Each row was made from one small tree. Brackets hold a mark, then the marks that hang from it, in alphabetical order. Every link used is in the known rows. Write each row's tree.
Known rows:
{ginad loteli {sepi fuzag}}: [-1.056 -0.476 -2.915 -0.837 -1.259  0.650  0.296 -4.732  1.264 -2.563
  0.624  4.877 -0.711 -0.446 -1.591  0.516 -0.164 -0.969  0.152 -0.007
 -4.422]
{vima {ginad loteli sepi vanub} luno}: [-0.616  3.760 -2.331  1.729 -5.103 -2.092 -1.125 -3.040  0.815 -1.804
 -3.682 -0.943 -1.350 -1.759 -1.102 -3.593 -1.896 -2.203 -1.218  0.278
  0.664]
{vima {ginad loteli {sepi {tomo sogim} vanub}} luno}: [-0.568  0.990 -2.971 -0.626 -3.341 -0.948 -0.515 -4.069 -1.706 -2.285
 -0.924  0.278  2.603  1.767 -1.442 -4.669 -0.420 -0.191 -1.943  0.729
  0.523]
{loteli {sepi fuzag tomo {vima ginad}}}: [-3.323 -1.110 -0.292 -3.298  3.316  0.381  0.162 -2.199  0.989 -0.325
  0.761  3.772  0.135  1.182 -0.281 -1.865  1.276 -0.628  0.200 -1.039
 -0.251]
{sepi fuzag tomo vanub {vima {ginad loteli} luno}}: [-0.127 -3.315 -1.168 -2.594 -1.508  0.342 -1.624 -1.894 -3.116  2.285
 -1.195  1.908  1.038  2.508 -0.758 -4.993  0.473 -1.132 -1.980 -1.171
  2.090]
{ginad loteli {sepi tomo {vima luno}} vanub}: [-1.719  2.018 -1.471  0.724 -4.551  0.373 -2.291 -3.016 -2.503 -1.663
 -1.115  2.658 -0.309  2.863 -3.110 -0.852 -0.177 -1.980 -3.391 -3.208
 -0.613]
{sepi fuzag}: [ 0.780 -0.990 -3.350  0.084  2.725 -0.190  0.999 -3.229 -0.854 -1.152
  2.220  5.380 -0.678 -0.516 -0.053  0.932  0.174 -0.769  1.309 -2.481
 -3.786]
{tomo sogim}: [ 1.666  2.644 -5.436  3.178  2.919 -0.956  2.156 -2.497 -1.335 -4.956
  3.795  4.675  0.948 -0.257 -1.685  0.829  0.503 -0.342  1.628 -3.224
 -4.065]
{loteli {sepi fuzag {tomo sogim} vanub vima}}: [-4.053 -2.413 -1.064 -3.480  3.460  2.908  0.086 -4.436 -2.613  0.262
  4.561  6.222  2.716  3.005 -2.890 -0.487  3.457  0.164 -0.385 -3.923
 -1.961]
{vanub {sepi fuzag {tomo sogim} vima}}: [-4.622 -1.146 -3.808  0.850  4.556  1.567 -0.141 -2.466 -4.338 -1.731
  3.011  6.001  2.403  3.639 -2.186  0.559  2.509 -0.069 -1.218 -4.273
 -2.200]
{sepi {tomo sogim} vanub {vima ginad luno}}: [ 1.185 -0.102 -2.663  0.818  0.523 -1.051 -0.539 -0.170 -4.530 -0.269
  1.209  1.281  2.726  2.834 -1.467 -4.545  1.166  0.070 -2.241 -2.485
  1.505]
{valalo sogim}: [ 1.066  1.528 -2.768  0.604  2.600  1.639  0.779 -2.696 -0.919 -2.604
  4.455  3.625 -2.905 -0.138  0.029  1.592  0.368 -0.518  1.560 -2.318
 -4.057]
{loteli {sepi fuzag tomo vanub {vima luno}}}: [-3.623 -3.086  0.648 -3.939  1.073  2.216 -0.265 -4.099 -4.816  3.246
  2.019  5.561  1.201  2.761 -0.895 -2.277  2.555 -0.852 -0.751 -3.496
  0.084]
{sepi vima}: [ 1.464  0.952 -3.534  4.015  3.063 -0.700  1.026 -0.111 -0.901 -1.402
  3.255  5.559 -0.771  0.562 -2.019  1.077  0.047 -0.623  0.991 -3.239
 -3.846]
{luno vima}: [ 2.012  1.474 -3.425  4.701  2.283 -1.433  1.073 -3.305 -0.302 -2.651
  4.671  4.767  0.827 -0.595 -1.895  1.101 -3.085 -1.552  2.003 -4.733
 -4.585]
{sepi fuzag {tomo sogim} vanub {vima ginad luno}}: [ 0.829 -2.948 -1.731 -2.308  0.508  0.288 -0.970 -1.249 -5.063  0.878
  0.622  1.516  2.862  2.807 -0.766 -4.546  2.364  0.304 -3.496 -2.414
  1.934]
{loteli {sepi fuzag tomo}}: [-3.647 -0.505 -1.186 -3.810  3.347  1.253  1.220 -5.936 -0.427 -1.525
  2.931  6.254  0.009  1.281  0.581  0.839  0.821 -1.019  1.930 -2.488
 -2.665]
{vima {ginad loteli {vanub {sepi fuzag tomo}}} luno}: [-5.673  0.247 -2.307 -0.756 -1.866 -0.809 -2.349 -4.722 -2.926  0.214
 -4.055  0.399 -0.351  0.925  0.661 -3.484 -1.117 -2.634 -1.040 -2.017
  3.316]
{luno {sepi fuzag {tomo sogim} vanub} {vima ginad}}: [-0.745 -2.617 -0.490  2.591  0.749 -0.098 -1.105 -3.013 -1.400 -1.350
  5.332  0.975  2.557  2.093 -1.669 -2.484 -0.825 -0.838 -1.544 -2.080
 -1.186]
{vima luno}: [ 2.163  2.179 -3.530  3.228  0.372 -1.648  1.540 -2.377 -3.623 -1.903
  1.285  3.927 -0.307 -0.698  0.275 -0.908 -0.581 -1.419  1.294 -2.866
 -2.073]
{vanub {sepi tomo}}: [-5.019  1.078 -3.800  2.828  4.658 -0.877  0.483 -3.791 -2.037 -1.271
  2.564  5.926 -0.328  2.735 -0.316  1.211 -1.278 -1.094  2.289 -3.335
 -3.104]

Which tree is each row?
[-3.129  0.822 -1.232 -1.571 -1.050 -0.905  0.383 -4.952 -0.726  0.027
 -0.541  2.002  0.566  0.880  0.276 -4.960 -0.803 -1.931  1.885 -0.514
  1.792] => {vima {ginad {loteli {sepi tomo vanub}}} luno}
[-1.419  1.721 -0.738  0.176  0.971 -1.069  0.865 -0.879 -1.417 -0.921
 -0.157  2.411  0.392  1.144  0.018 -4.244  0.439 -1.158  0.100 -1.189
  1.404] => {loteli {sepi tomo {vima ginad luno}}}
[-5.681 -0.620 -2.447  2.774  3.022  0.975 -1.527 -2.127 -2.301  2.275
  0.625  5.002 -1.353  0.705 -2.550  1.207  0.708 -1.523 -0.492 -4.957
 -1.574] => {ginad {vanub {sepi fuzag vima}}}
[-1.294 -0.991 -0.816  0.761  0.544 -1.446 -1.101 -3.873  1.676  0.726
  2.907  1.763  1.601  2.076 -1.725 -1.398 -4.129 -0.148 -1.181 -1.651
 -2.886] => {luno {vima {ginad {sepi tomo vanub}}}}
[-3.498 -0.939 -3.106  0.936  1.938  1.120 -0.245 -2.400 -7.432 -1.334
  1.477  4.686  2.869  3.189 -1.104 -1.823  2.838 -0.552 -2.175 -4.041
  0.200] => {vanub {sepi fuzag {tomo sogim} {vima luno}}}
[-4.017  4.009 -2.834  1.449  0.171  0.237  0.531 -5.481  1.773 -2.630
  0.999  4.491 -1.649 -1.302 -2.150  0.486 -0.658 -2.933  3.572 -3.198
 -2.324] => {ginad {loteli sepi} vanub}
[ 0.591  3.291 -2.878  2.873 -1.334 -2.684 -0.422 -1.606 -1.346 -0.733
 -2.086 -0.265 -1.422 -1.889  0.402 -2.816 -1.763 -2.078 -0.019 -2.492
  1.335] => {vima {ginad vanub} luno}
[-4.673  1.080 -3.177  1.476 -1.699 -0.938 -1.411 -3.661 -2.049  0.780
 -4.310  0.159 -1.015 -1.638  0.064 -3.768 -1.115 -2.976  0.176 -1.528
  2.966] => {vima {ginad loteli {vanub {sepi fuzag}}} luno}
[ 0.886  0.006 -1.545  3.553 -3.477 -1.293  0.230 -1.217 -1.692 -2.351
 -0.685  0.229 -1.647 -1.625  0.756 -4.854  0.097 -2.596  0.157  2.188
  1.066] => {vima {ginad loteli} {luno {sepi fuzag}}}
[-1.134  3.222 -2.171  2.829  0.436 -1.804  1.344 -4.390  3.757 -3.602
  1.971  2.142  0.833 -2.330 -1.546 -2.767 -3.314 -2.312  3.905 -0.942
 -2.200] => {luno {vima {ginad {loteli sepi}}}}
[-0.726 -2.570 -1.301 -0.321 -1.817 -0.523 -1.467 -4.890  2.741  1.023
  1.229  1.366  1.345 -0.673 -2.672 -2.441 -3.075 -0.689 -0.590 -0.109
 -2.674] => {luno {vima {ginad loteli {sepi fuzag vanub}}}}
[-0.830 -2.053 -2.029  1.015  3.241  0.344 -0.478 -1.596 -2.118  1.742
  4.235  6.000  0.134  4.015 -2.461  0.592  0.091 -0.093  0.027 -4.427
 -3.096] => {sepi tomo vanub vima}
[-2.839 -2.114 -0.706 -3.311  0.930  2.470  0.075 -4.421 -5.902  0.561
  2.771  5.039  3.242  3.063 -1.623 -2.730  4.012 -0.369 -1.384 -3.912
  0.568] => {loteli {sepi fuzag {tomo sogim} vanub {vima luno}}}
[ 0.240 -3.827 -1.918 -0.123  2.745 -0.337 -0.494 -0.073  0.113  3.557
  1.241  3.116 -0.270  0.099 -1.400 -2.095  0.622 -0.039 -0.307 -1.607
 -0.986] => {sepi fuzag vanub {vima ginad}}
[-1.631 -0.130  0.273  1.203 -2.485 -0.974 -1.962 -2.168 -2.832 -0.503
 -1.009 -0.620 -2.104  0.816  1.147 -3.087 -0.266 -2.493 -2.535 -1.021
  2.274] => {vima {ginad vanub} {luno {sepi fuzag tomo}}}
[-2.813  3.951 -1.310  0.147 -0.258 -0.384 -0.425 -1.840 -2.432 -2.627
 -0.437  0.435  1.501  0.897 -1.622 -3.877  1.566 -1.449 -1.863 -3.304
  2.943] => {loteli {sepi {tomo sogim} {vima {ginad vanub} luno}}}
[-1.452 -3.125  0.163  1.834 -1.121 -0.071 -1.914 -3.820  0.497 -0.128
  3.613  1.426  0.414  2.003 -1.669 -2.587 -2.635 -2.138 -0.296 -0.904
 -0.988] => {luno {sepi fuzag tomo vanub} {vima {ginad loteli}}}
[-0.550  3.317 -1.800  2.129 -2.952 -2.156 -0.866 -1.984  0.010 -0.567
 -2.778 -0.647 -1.502 -1.805 -0.295 -2.773 -1.697 -1.523 -1.566 -0.473
  0.465] => {vima {ginad sepi vanub} luno}
[ 0.178 -0.861 -1.591  4.387 -0.692 -0.371 -0.217  1.158  1.094 -1.679
  1.226  1.961 -2.119 -0.461 -1.877 -2.750  0.757 -2.001 -0.402  1.167
 -0.816] => {luno {sepi fuzag {vima {ginad loteli}}}}
[-4.724 -2.204 -0.954 -4.876  1.250  0.648 -0.115 -5.832  1.824  0.626
  0.232  3.345  0.420  0.967 -0.225 -3.063 -0.158 -1.060  2.047 -0.201
 -0.178] => {vima {ginad {loteli {sepi fuzag tomo vanub}}}}
[-2.582 -1.006 -1.005 -2.647 -1.585 -0.201  0.428 -4.826 -0.733  1.606
 -1.396  2.104  0.360 -1.657  0.180 -5.361  0.531 -1.921  2.040  0.393
  1.816] => {vima {ginad {loteli {sepi fuzag vanub}}} luno}
[-2.385 -1.030 -1.662 -0.783  1.295 -1.256 -0.602 -2.872  1.919  1.062
  1.156  2.117 -0.241  1.945 -0.803 -1.160 -1.810  0.226 -0.597 -0.030
 -2.332] => {vima {ginad {sepi tomo vanub}}}
[-1.609  0.147 -1.227 -2.317 -2.808  1.562 -2.328 -3.328 -4.955 -1.728
 -0.132  2.387  1.882  2.796 -2.617 -0.687  2.592 -0.640 -5.764 -3.966
 -0.247] => {ginad {sepi fuzag {tomo sogim} {vima luno}} vanub}
